(in the rows, 128 means zero)
Known rows, with every step that occurs:
ziboz-zata: [105 111 118 157 107 142  71  99 115 108  76 141 132 134 142 154 118 141]
nuzi-tebez-fasim-zata-vezon-rigan: [109 113 121 154  98 133  94 119  98 106  58 140 134  85 104 180 171 163]
vezon-rigan: [ 96 119 110 174  95 134  92 129 114 115  86 135 135  86 117 143 161 144]
tebez-fasim-zata: [121  96 135 152 106 133  92 104 112 105  65 130 137 133 121 159 127 156]
ziboz-rigan-vezon: [ 81 114  92 159 101 138  75 124  90 133  63 140 110 108 112 181 195 150]
vezon-rigan-ziboz: [ 79 128 112 178 105 131  90 124 129  99  90 147 157  92 141 121 175 151]
fasim-zata-vezon: [115 105 116 144  90 130  82  98  89 116  51 137 112 109 110 189 163 158]
fasim-tebez-nuzi-zata-vezon-rigan: [103 127 111 169  73 146 104 110  89 109  51 124 127 107 111 164 174 134]
fasim-zata-vezon-rigan: [102 114 109 161  93 120  77 112  96 123  63 144 124  83 109 172 186 167]
tebez-fasim: [114 109 136 150 100 150 116 133 119  95  63 119 143 124 109 149 122 135]
fasim-tebez-nuzi-zata: [119 119 122 173  71 169 119  90  97  93  61 110 126 160 134 148 120 104]
nuzi-zata-fasim-tebez: [119 106 137 130  82 151 109 103 114  86  62 108 143 154 119 166  91 117]
tebez-nuzi-zata-fasim: [139  98 129 151  78 160  85 103 125  95  79 131 134 165 127 159 105 129]
nuzi-zata-vezon-rigan-ziboz: [ 85 136 112 168  89 130  84 115 118 105  67 152 157  99 128 132 195 164]
ziboz-rigan: [ 93 108 116 159  91 141  82 130 110 116  84 149 119 111 114 155 167 146]
zata-nuzi: [ 85  98 110 159  92 156 115 114 112  96  94 140 112  92 114 153 102 103]
nuzi-tebez-fasim-zata-vezon-rigan-ziboz: [ 91 123 123 161 108 133  95 117 116  88  67 151 158  92 130 152 180 164]
vezon-rigan-ziboz-zata: [ 83 123 113 172 116 130  62 105 129 102  86 159 156 117 157 128 152 157]

Rows:
[ 85 133 112 176  87 144 104 107 107  91  61 135 148 111 138 140 183 137] -> fasim-tebez-nuzi-zata-vezon-rigan-ziboz
[120  94 124 161  90 171 125 107 107  77  74 100 113 146 138 176  95  86] -> zata-fasim-tebez-nuzi
[125  98 138 149 108 147 104 103 110  90  68 131 138 128 123 171 114 147] -> nuzi-tebez-fasim-zata
[102  95 118 155 100 166 117  96 105  79  95 144 115  95 126 178  91 107] -> fasim-zata-nuzi-tebez
[117 121 118 155  66 161 113  95  82 100  37 116 115 138 113 179 151 120] -> fasim-tebez-nuzi-zata-vezon
[119 112 141 147 102 168 131 132 117  76  67 119 145 118 113 165 106 123] -> nuzi-tebez-fasim
[ 96 122 107 162  88 131  91 129 100 118  65 136 126  76 103 166 184 153] -> zata-vezon-rigan
[ 95 121 107 160  97 128  71 116 102 120  63 147 130  90 116 167 174 159] -> ziboz-zata-vezon-rigan
[ 84 123 111 168 103 121  78 111 115 105  72 154 148  89 134 144 195 169] -> fasim-zata-vezon-rigan-ziboz
[ 80 130 110 168  98 129  88 125 118 102  73 149 149  84 129 139 193 157] -> zata-vezon-rigan-ziboz
[104 102 135 145 109 171 123 118 118  71  76 136 139 116 118 165  79 111] -> ziboz-zata-nuzi-tebez-fasim
[109  99 125 164 102 165 107  95 116  71  76 116 128 158 160 164  97  96] -> rigan-ziboz-zata-fasim-tebez-nuzi
[ 89 110 131 156 115 162 117 122 128  69  82 148 155 102 128 148 104 124] -> vezon-rigan-ziboz-zata-nuzi-tebez-fasim
[ 90 132 109 180  87 141  90 111 114  99  69 149 147 107 137 134 193 150] -> tebez-nuzi-zata-vezon-rigan-ziboz
[ 80 111 113 164 110 164 105 104 120  73 101 159 137  88 142 156 104 112] -> vezon-rigan-ziboz-zata-nuzi-tebez
[105 103 136 147 102 174 139 128 117  70  77 129 136 105 109 165  87 106] -> zata-nuzi-tebez-fasim
